Each row was made from one path, in order. Every step used is in the known rows, and no mark comes twice. Write each row's path.
Known rows
luzud dodara kaso: [-17  -9  -9  14  25  -9  -6  -3  26  -1 -14  20   0 -31  13  -2   4  39
  -1  -5 -29  11  12   4 -10 -10  11 -17  -1 -13  -5   4 -13 -19   6 -19
  -5  47  10   6  21  -3  -6 -13  18 -15  16 -10   2   5 -17  -6  -9  -1
 -13 -12  -3   0 -27  13   6 -16  -6]
luzud dodara kaso malum: [-18  -6 -12  14  27  -3   7   3  27   0 -15  17  -6 -28  21   1  -7  39
  31  13 -27  17  17   3 -10  -5   6 -22   7 -10  -8  14 -15 -18   1 -17
  -9  49  12  25  17  -8  -1 -16  21  -8  14  -2   8   0 -18 -10 -14 -10
 -20  -3 -11  -4 -26   4  20 -14 -15]
bibo luzud: [-15   6   2  31  22   6   5   3  20   5 -13  23   9 -18  20   2   3  13
   0 -18   9   4  26   8 -19 -20 -10   5   6   4   5  10   6  -4   6 -20
  14  26   8  -5   4 -11   7  -8  13  -5 -18 -15   2  12   1   0   3   3
   0 -21  -7  -5 -35 -23  18 -14 -12]
zeve dodara kaso malum: [-21 -11 -11  22  32   3  17   4  29  14 -11  14   0 -42   4  13  -4  39
  23  15 -12  23  11  12  -8  -8   4 -27  44   9   5   4 -20  -7  -1  -8
 -11  35  -3  34  11 -15  -2 -14  16  -8  19   2  18  -2 -16  -6  -3 -11
  -7   5  -9 -13 -17  -1  18 -20 -18]
dodara kaso malum luzud bibo zeve: [-31  -8  -6  24  30   2   5 -17  25  12 -23  23  -4 -24  19  -8  17   8
  31  -1 -34  22  11   1  -9 -18  25 -36   2  -1  -3  13 -12  -1   6   0
  -8  45  -3  32   0  20  -1  -5  18 -13  15  -1  15  -3  -2 -16  -6 -37
 -17  -8  -2 -17 -44  12  40  -9  -7]
luzud dodara kaso malum bibo zeve: [-21  -8 -11  26  28  10   8 -12  25  10 -19  11 -15 -16  15 -16  12  35
  26   6   1  18   3  -1   4 -18  27 -29   4   4 -13  20 -15  -9   0  -7
 -14  49  22  31  26   5  -3  -5  38   0  20  -2  24 -11 -20 -20 -16 -11
 -12 -13  -6  -2 -33  33  44 -11  -5]
zeve dodara kaso malum luzud bibo: [-33  -7 -13  17  29   2  15  -6  29  12 -20  19   0 -46  13  11   9  31
  22   5 -39  23   9  -3   0 -10   2 -36  44   0  -4  -2 -25  -4  -1   1
   0  52 -13  39   6  11   3  -9   9 -21  17  -4   3  -4   2 -16  -2 -19
 -13   4  -3 -21 -31 -12  26 -21  -5]
malum zeve dodara kaso: [-15 -12  -8  16  32   2   4  -2  24  16 -18  25 -14 -42   0  -2   9  43
  -6  -6 -10  19   1   0 -11 -19  12 -18  40   8   1 -18 -28  -1   2  -8
 -13  34  -4   9  12  -4  -1  -9  13  -1  16 -10  23  -2 -16  -9  -3   5
  -1 -10  -2 -13 -15  32  28 -40   1]
kaso malum: [-14  -9 -12  23  28   2  15  -1  31   6 -11   9  -4 -14  16   0   1  19
  25  19  -3   3  18   6  -9  -9  -7 -13   9   1  -1  17 -11 -10   3 -19
  11  25   9  25  11 -11  12 -14  12  -9 -14  -4   1  11 -14  -6  -6  -8
  -8  -6 -15  -8 -21 -10  16 -10 -24]
bibo zeve dodara kaso malum dubu: [-15  -8  -9  26  34   8  18 -14  22  22 -16  28 -16 -18   3  -3  14  35
  35  12 -24  23   9   5 -21 -24  19 -34  78  21   5   7 -10  -2   0   1
 -20  38  -2  36   3  -6   6 -16  24  -5  16  -7  33 -10 -16 -14  -4  20
  -7   1   5 -17 -23  21  44 -18  -6]
zeve malum bibo luzud dodara: [-25   8 -10  35  19  14   8  -7  24   5 -21  21  -7   0  15  -2  13  41
  38 -24  11   6  10  -8   0 -19 -15  -2   9  -1  -9  12 -13  -5   3 -17
  14  39  15  17  24  -1   2  -8  27   7  -8 -19   7   6   1 -20  -6  10
  -1  -9  -7  -2 -39 -19  27 -15   6]
bibo luzud malum: [-11   7  -2  26  20   1  -1   2  24  -8  -8  29  10 -20  34   3  -9  22
 -10 -30   8   2  19  15 -14 -15  -5   2   4   0   4  21   1 -10   6 -20
   9  17   5  17  12  -6   4  -7  19   7 -25 -18  -4  12   9  -6  -7  -3
  -4 -16  -4 -10 -39 -17   3 -10  13]
kaso malum bibo: [-11  -5 -11  21  30  10  20  -4  27   7 -15  -4  -8  -5  10  -8   8  24
  22  16  34   3  10  -4   3 -11  -9 -20  14   9 -10  10 -22  -7  -6 -14
  14  23  20  24  22   2  16  -5  27  -6 -16  -6   5   8 -19 -19  -2  -8
   0  -6 -17  -2 -27 -11  28  -8 -11]
malum bibo: [-10  -7  -4  25  23   5   8  -6  26   4 -17  -2  -1  -8   5 -12  18  20
  -7   0  27  -1   6  -5   1 -15  -3 -16   2   6  -8  -1 -16  -6  -1 -16
  22  18  16   3  26   6  12  -5  23 -12 -12 -17  -1  11 -14 -17  -2  -5
   8 -19  -5   0 -30  -3  18  -8  -4]
bibo luzud dodara kaso: [-20   2   0  24  26  -1  -8   1  22   0 -17  33  13 -33  28   1  -1  37
  10 -25 -18  15  20   2 -19 -18   5  -7  -3  -7  -2   6   5 -10  11 -18
  -2  53  13  -3  15 -11 -10 -12  19  -6  11  -9   5  -1  -3  -5 -10  -2
 -14 -20  -6   1 -39  -6  18 -15  -4]
malum luzud dodara: [-10  -3  -7  13  19  -3   2  -8  32  -6 -20  28  -4 -12  20  -2  21  20
  -2  -5 -39  -2  15 -15 -13 -15  -5 -10   5 -10  -6  10 -15 -12   5 -22
  23  52   0   3   7  17  12  -5  -3 -26 -13 -20 -12  12  11 -13  -7   3
  -8 -10   6  -9 -29 -12   9 -12   0]
malum bibo luzud dodara kaso: [-19   3   0  24  25   7   0  -3  16   3 -24  19  13 -23  21  -6   8  39
   3 -27  16  14  15  -2  -5 -20   2 -11   0  -1 -10  -2  -7  -5   3 -10
   0  53  22  -4  22  -1  -6  -4  29  -1  14  -8   7  -5  -4 -18  -8  -4
  -5 -22  -9  11 -44  -9  30 -13   7]
dodara kaso malum: [-16 -15  -9  20  35   0   8   2  28   9 -11  11   5 -27  13   1  -7  28
  27  12   1  17  19  11 -19  -9   8 -28   3   2  -1   6  -9 -10  -1 -15
 -12  22  11  27   8 -12  -1 -12  20  -9  11   0  10   4 -18  -5  -4 -28
  -8  -9 -15  -8 -20  -1  18 -10 -19]
zeve malum bibo luzud: [-19   2  -3  35  24  16   7  -3  22  14 -20  11  -2  -2   8  -3  16  27
  38 -21  35  10   9   4 -12 -20 -17  -6  10  11  -5   5 -10   5   3 -14
  19  14  15  13  16  -6   4  -7  29   5 -15 -19   7   9   0 -13   7  -4
   6 -12 -10  -7 -37 -28  31 -14   0]

Which path is each row?
[-15 -16  -5  15  32  -1   9  -4  32   9 -18  14   7 -26  17  -2   6  21
  29   4  -4  19  19  -5 -33 -11  -1 -35  13   1  -6   0 -16  -2  -1 -11
  -1  31   3  27  -7   8   5 -10   8 -20  11   0  -4   6   2 -11   1 -38
  -8  -8 -11 -18 -20 -23  23  -8  -7]
dodara kaso malum luzud
[-15 -10  -7  10  26  -7  -4  -5  28  -8 -21  25   5 -32  18  -1  14  28
   1 -13 -33  13  17 -13 -24 -15   6 -21  -2 -14  -5  -2 -14  -9   6 -18
   6  53   4   6   3  16   3  -9   5 -27  14 -13  -5   5   3  -9  -5 -15
 -10 -11   4  -9 -29  -7  10 -14   4]
malum luzud dodara kaso
[-18 -13  -9  22  25   4   3  -9  34   5 -18  24  -6  -6   6  -2  23  16
  36 -10 -13  12  12  -7 -26 -10 -13 -24  10  -1   0   5 -18  -7   3 -20
  19  21  -6  22  -4  12  12  -7   3 -19 -14 -20  -7  23   8 -10   8 -17
   0   1   2 -22 -21 -27  11 -18   4]
zeve malum luzud
[-22   0 -12  32  25  20  23 -12  25  17 -13  11 -26 -16   3  -4  23  34
  20  17  14   8   1   1  17 -17  13 -16  50  25   0  28 -24   0  -2  -6
  -1  34   9  34  18   1  10  -2  26   1  -5  -3  27 -12 -13 -16  -7   3
   4   1  -3 -10 -28  16  46 -19 -10]
kaso malum bibo zeve dodara
[-16  -3 -14  10  26   1  14  -8  34  -7 -18  23  -5 -13  26  -3   9  20
  26  16 -32   4  19 -14  -8 -14  -9 -19  16  -6  -6  21 -20 -14  -2 -18
  16  50   1  26   2  14  19 -10   1 -24 -16 -10 -10   9  10 -17  -7  -1
 -16  -3  -5 -16 -25 -22  17 -13  -6]
kaso malum luzud dodara
[-16   6   2  29  27  13   9  -2  23   9 -19  10  10 -13  16  -7  11  20
   0 -21  41   2  17  -4  -6 -21  -9  -1   7  10  -2   0  -3   4  -1 -14
  18  24  21  -1  14  -2  10  -1  25   1 -16 -14   2   5   0 -12   2  -1
  10 -22  -8   4 -40 -22  27  -9   1]
malum bibo luzud
[-11  -8 -11  13  33   3  21   1  34   9 -17  16 -21  -7  13 -12   4  23
  24  20   4   2  11  -5 -13 -14  -4 -14  14   4  -6   3 -22  -5  -4 -14
   2  22   4  28   8  -2  19 -13  12  -1 -16  -5  10   8 -14 -10  -3  -5
  -8  -9 -16 -12 -16  20  32 -28 -17]
kaso malum zeve
[-19  -6  -7  31  21   7   2 -19  27  13 -18  28 -18   0   8  -5  38   9
  36 -10 -20  14  11  -3 -27 -20   5 -20  11   4   0  19 -14  -1  10 -19
  11  24  -5  23  -8  17   8  -4  10 -12 -12 -19  13  14   6  -7   4 -17
   3  -4   9 -25 -26  -1  29 -16   4]
bibo zeve malum luzud
[-26  -1  -5  30  24   2   1 -21  27   5 -21  28 -10 -11  16  -8  36  -2
  -3 -14 -41   6   4  -3  -2 -19  17 -16  -5  -5  -4  14  -7  -5  13 -10
  18  49  -5   9   9  25   9  -2  13 -19 -13 -16   5   6   6 -13  -1 -16
  -9 -14   8 -16 -46  10  28 -12  -2]
malum luzud bibo zeve
[-13  -8 -11  16  34   2  19  -1  27   9 -15  20  -6 -23   6   4  -1  39
  30  12 -13  22   9   1 -20 -13   0 -33  79  13   2  -6 -13  -7  -7  -4
  -9  35  -1  34   8 -12   7 -23  18 -11  19  -8  20  -3 -15 -13  -4  19
  -6   3  -4 -14 -15  -5  28 -16  -4]
zeve dodara kaso malum dubu
[ -4   0  -8  12  26  -8   5  -3  28  -8 -17  21  -8  -1  26  -4   3  24
  -7 -12 -12   0  10   2 -16 -10  -1 -13  36  -4  -3   3  -6 -19   5 -18
   7  13   4  28  16   3  18 -22  17  -7 -21 -28  -7  18  -5 -16 -11  22
  -8 -10   9 -11 -27   1  -3  -8  17]
luzud malum dubu
[-21 -15  -9  16  26  -1  -8  -8  28   2 -20  28  -2 -22   8  -1  16  38
  39 -13 -38  24   8  -8 -28 -13   2 -29   6 -13  -8   1 -22 -11   5 -18
   1  44  -1  26   1  15  -3 -10   9 -19  18 -16   3   9   4 -13  -2 -19
 -10   0   5 -18 -23 -13  10 -20   8]
zeve malum luzud dodara kaso
[-15 -15  -7  13  40   0  12   2  30  13 -15  13 -11 -23  11  -8  -3  27
  28  13   7  18   9  -1 -22 -12   6 -27   8   5  -7 -13 -24  -5  -4 -13
 -16  24   6  27   8  -4   6 -14  16   2  15  -4  16   0 -20 -11  -6 -18
  -8 -14 -17  -8 -17  28  35 -29 -11]
dodara kaso malum zeve
[ -7  10   0  21  26   0   7   0  24  -6 -16  31   5  -1  35  -1  -1  24
  -2 -27   3   2  20   3 -23 -22 -10  -1  40   3   2   5   8  -8   0 -17
   6  18   5  24  11  -2  13 -19  20   2 -26 -25  -7  10   9 -15  -5  25
  -9 -16   4 -10 -37 -20  11 -10  19]
bibo luzud malum dubu
[-32   2 -15  29  20   9  15 -18  27  12 -20  31 -18 -23  18   3  27  16
  21   9 -47   7   8  -1   9 -14   9 -22  47   5   2  30 -19  -1   4   1
   7  58 -16  37   2  18  12  -2  12 -13  -9  -9  15  -6  12 -13  -5  -1
 -11   6   5 -25 -42   4  38 -21  -8]
kaso malum luzud bibo zeve dodara
[-20 -11  -9  33  31   7  14  -6  20  21  -9  23 -11 -38   8   6   8  35
  26  11 -16  23   8  14  -9 -17  25 -28  39  19   3  24 -11  -6   7  -3
 -22  37  -2  32   4 -13  -5  -9  21  -1  20  -1  36 -11 -18  -5  -5 -11
  -7  -3  -4 -19 -25  24  36 -24 -14]
bibo zeve dodara kaso malum
[-15  11  -9  19  20   6   9   0  25   0 -15  38 -12 -32  28   2   0  42
 -19 -25  -2   6   9   5  -9 -17  -7   5  47   9   4   8 -14  -4   4  -8
  -6  31  -9  22  11  -2   9  -7  10  16 -21 -22  11   1  12 -10  -8  23
  -5 -13  -1 -13 -35  13  20 -42  19]
bibo luzud malum zeve dodara
[-18  10  -5  28  21   9   6  -6  22  -2 -20  20   2 -11  19  -8  14  31
   2 -16  15  -1  13  -9   6 -20  -8   4   4  -1  -5  10  -7  -4   3 -13
  17  49  21  -3  27   2   5  -5  24  -4 -15 -15   4   3   0 -18  -6  14
  -3 -22  -5   8 -44 -15  29 -13   1]
malum bibo luzud dodara
[-18  -8  -7  34  27  11   5 -12  16  20 -17  12 -12 -34  -3  -3  26  39
  -5 -13  12  19  -1   6   4 -24  29 -24  34  18   0   3 -16   2   7  -1
 -11  34  11  14  21   2  -6   1  32  -6  25 -11  33 -13 -20 -12  -1  -4
   6 -12   8  -3 -32  32  39 -20   5]
malum bibo zeve dodara kaso
[-20 -10  -7  34  26   3  -1 -11  21  17 -13  27 -10 -42   0   2  18  34
  -2 -12 -21  22   3  15  -8 -21  33 -21  34  15   8  15  -5  -2  10  -5
 -13  36   0  10   9  -9 -10  -7  20  -5  20 -11  32  -8 -15  -3  -3  -2
  -1  -7   6 -13 -26  32  25 -22  -8]
bibo zeve dodara kaso
[-14   5 -12  29  18  13   8 -16  25   5 -12  15 -23 -26  13  -5  20  41
 -23 -13   8   6  -3  10  20 -18  19 -14  38  14  -3  27 -16  -8   8  -5
   0  28   7  33  29  11   8   2  30   4 -13 -22  19  -4  -3 -21 -12   9
   3  -7   8 -12 -32  28  21 -18  18]
luzud malum bibo zeve dodara
[-14  -6 -18  15  29   9  24  -1  33  15 -14  20 -25 -22   6  -2   5  33
  20  20  -9   7   5  -6  -1 -11  -8 -12  54  13   0   4 -31  -4  -3  -7
  -2  32  -7  32   9  -5  15 -12   8   2 -11  -7  19   1 -10  -9  -3  16
  -6   1  -8 -19 -17  21  38 -38 -17]
kaso malum zeve dodara
[-33  -5  -7  33  20   1  -2 -17  21  13 -20  29 -11 -45   9   6  32  21
  -5 -18 -48  21   2   1  -4 -21  28 -30  31   0   2   4 -15  -3  13   1
  -2  55 -12  19   4  20  -7  -2  14 -17  18 -14  20  -8   4 -11  -4 -15
  -5  -5  14 -17 -42  18  30 -22   5]
malum luzud bibo zeve dodara kaso
[-10  -4 -10  23  30   2   7  -7  27   8 -19  21 -13  13   2  -3  16  19
  44  -4 -13  12   8  -2 -27 -10 -14 -17  39   4  -3  -5 -11 -13  -1 -20
  14  17  -3  22  10  -2  13 -22  14  -9 -13 -24   7  21 -14 -13   4  22
  -4   0   4 -14 -23  -9  14 -12   2]
zeve malum dubu
[ -9 -14  -8  13  38  -1  14  -3  27  10 -19  16  -1 -11  15  -2  -1  25
  35  11  -3  20  15   1 -33 -11   0 -33  39   5  -5 -10  -7 -11  -6 -10
  -6  25   8  30   6  -6   9 -22  23 -13  13  -9   8   7 -21 -14  -3   1
  -8  -9  -6  -9 -19  -5  24  -7  -7]
dodara kaso malum dubu
